Known rows, with every step that occurs
piti muzita fefulip noke: [-24   2   1  32   8   3   7 -29  12 -11 -14 -67  14  18 -29  12   4  -5
 -28  -2  -6  11]
piti muzita: [  0  23   2  -1 -14  18  15 -16  -5 -17 -16 -43   7  -6 -22  11   6 -15
 -18 -32   2  -8]
noke nebe: [  7  31  -9   3 -72  25  14 -19   9  48   5  31  -4   1   7 -27 -18  36
   7  12  11  23]
bibalol nebe noke fefulip muzita piti: [ -6 -15 -15 -23   8 -28  10  -7  30 -35  12   2 -12 -10 -22  18  51 -31
  11  32  46 -34]
noke fefulip muzita piti bibalol: [  5 -43  -2 -17  -3 -12  -2   1  -5 -48  -3 -40  -2  14 -17   4   8 -27
   7  35  17 -34]
fefulip muzita piti bibalol nebe: [-32  18  46 -17  11 -51   2   1 -20 -42  20 -27 -15   6  10  20  27 -26
 -17 -31  -2 -24]
muzita fefulip noke: [-27   0  -3  54  31  16   2 -39   5  35   0 -38   4  16  -9   9  -9  25
  -9   9  -9   7]
noke nebe muzita: [ 33  66 -21  -5 -49   9   5   2  16  40  15  38   0   1   0 -45 -26  42
  28 -17  12  31]
bibalol nebe noke fefulip muzita: [  7   9 -13  -5   4 -11  19 -31  39 -20  18  -8 -12  -8 -46   1  41 -26
  13   1  50 -44]
piti muzita fefulip: [-11  21   6   0 -20  21  16 -24   3 -27  -5 -92   6   5 -11   9  21  -9
 -24   4  -7   4]
bibalol piti muzita fefulip noke: [-44 -14  23  11   9  -6  -9 -31  10 -30  -6 -24   0  15  18  32  16  -9
 -38  40 -26  16]
nebe noke: [  4  27 -11  21   6  29  13 -31   7  31   9 -16 -10  -5 -23   4   6   9
   7 -11   8 -18]
noke fefulip muzita: [ 27 -11 -14  -9  -2   7   7 -21  13 -23 -13 -34  -3  13 -49  -4 -11 -19
  20   9  37 -59]
piti bibalol fefulip muzita: [ 15 -11  13  -9   2   1  13 -21   1 -33   8 -46 -10   3 -37   4  19 -23
  -4 -32   2 -42]
noke nebe muzita piti bibalol fefulip: [ 28  -3 -31 -36 -50  -3   0  29  17  -1  17  39   3 -12  18 -26  14  23
  23  29   1  45]
piti bibalol: [-10  19  17  30  -3  38  11 -28 -22  18  20 -36  -1  -9   2  -5   1  11
 -11 -35 -19   6]
muzita fefulip: [-13  23   4  19   1  36  12 -34  -4  17  10 -67  -6   3   9   6  10  20
  -6  17 -11   3]
nebe muzita fefulip noke: [  5  41 -14  42  53   2  -6 -15  10  24  12 -29   6  14 -19 -11 -17  32
  17 -27  -7  15]
nebe noke fefulip muzita piti: [ 16 -30 -24 -17   4 -14   1  -4  19 -30  -5 -22 -12  16 -40   9  13 -25
  21  50  36 -49]
bibalol fefulip noke nebe: [ 15 -42 -43  12 -27  15  10 -21  41  39 -19  59   7  -6 -29  -4  -3  21
  11  25  24  10]
fefulip muzita piti noke: [-12   8  55 -16  29 -45 -16  37 -47 -17 -21  -8  -9  21  14  16 -33 -25
 -17 -51 -24 -39]
fefulip noke: [-15   0  -7  56  39  11  -1 -31  -3  48 -14  18   8   6 -22  11 -28  20
  -2 -32   1  -5]

Rows
[ 12  35 -10 -14 -50  -9  -5  25  -1  14  26  34   3   2  29 -36  -9  35
  17  10  -9  53] : noke nebe muzita piti bibalol
[ 11 -38 -14 -29   2 -14  -2   5   2 -38 -19 -21  -4  13 -21  13   0 -25
  17  43  31 -46] : noke fefulip muzita piti
[ 13 -41  20 -42  27 -29  -7  35 -18 -34 -32   1  -7   0  -4  31   0 -37
  -6 -21  -8 -49] : bibalol fefulip muzita piti noke
[ 21  52  17   8 -29   8  -8  29 -11  42  12  14   7   8  27 -51 -44  32
   0 -36 -31  47] : piti noke nebe muzita fefulip
[ 12  34 -13 -14  36  -5  -8  26 -19   1   0   7  -1 -12  19   9  -4  17
  24 -19  -7   9] : nebe muzita piti
[ -3  60  12  18  21   8  12 -14  -3   3  45  -7   2 -30   5 -13  29   9
   1 -74  -7  22] : piti bibalol nebe muzita
[ -7  37  18 -12  50 -21  -8  45 -23   5   9  43   6 -35  44   9  12  -2
  -1 -67 -18  25] : bibalol nebe muzita piti noke
[  8 -34 -12  -8  -1 -12   0  -7  12 -38  13 -40 -11  18 -36  -2  19 -29
  10  41  23 -36] : nebe noke fefulip muzita piti bibalol
[ -5   7 -14  29 -11 -27 -15  14   7  33  14  57  12  16   7 -29 -29  39
  10  -3  -7  56] : fefulip noke nebe muzita piti bibalol
[ 18 -37  12 -52 -29 -36  -5  40  -1 -20 -25  31  -7   8   2   4  -7 -22
  -3   6   0 -23] : bibalol fefulip muzita piti noke nebe
[-18 -15  28   0  26   6 -13  40 -52  21 -24  21   5 -13  50  21 -21  -2
 -19 -24 -40  12] : muzita piti noke
[ 30 -12 -16 -16  42   6 -19  57 -23  -2 -16  24  16 -16  22  -6 -24  -2
  20 -14 -14  15] : nebe muzita piti noke fefulip
[  5  -4 -33   7   1  29  23 -33  39   9  18  10  -2 -34 -23   4  50  -9
  13  20  42 -10] : bibalol nebe noke fefulip
[-40 -10  16   2 -48 -15  -8 -26  27 -17  -1   8   0  23  25   5  10   6
 -35  66 -18  40] : bibalol piti muzita fefulip noke nebe
[-12 -12  20 -12 -35  -2 -11  44 -33  34 -16  56   5  -4  58  -7 -31  15
 -16   6 -30  38] : muzita piti noke nebe
[ 14  36 -27  37 -10 -11  -5  -7  24  57   3  63  10  16 -22 -36 -45  45
  23 -27  12  32] : fefulip noke nebe muzita
[-21 -43 -19  -4   0  10   8  -3  10 -20  26   1   1 -28  17  15  61 -14
  -4  48  12  21] : muzita piti bibalol nebe noke fefulip
[ -6 -44  20  -5  12  34 -17   7 -17   3 -17  46   2 -18  44   9 -15 -13
 -16  24 -30   3] : bibalol piti noke fefulip
[  2 -60  -4  -9  18  22 -12  41 -32   6 -31  22  15 -18  35  13 -16 -13
  -6  22 -17   8] : muzita piti noke fefulip
[ -2 -29  41 -16  16  -4 -21   9 -17 -24 -17  28  -8   8  21   7 -25 -31
 -15   6 -23 -31] : bibalol piti noke fefulip muzita
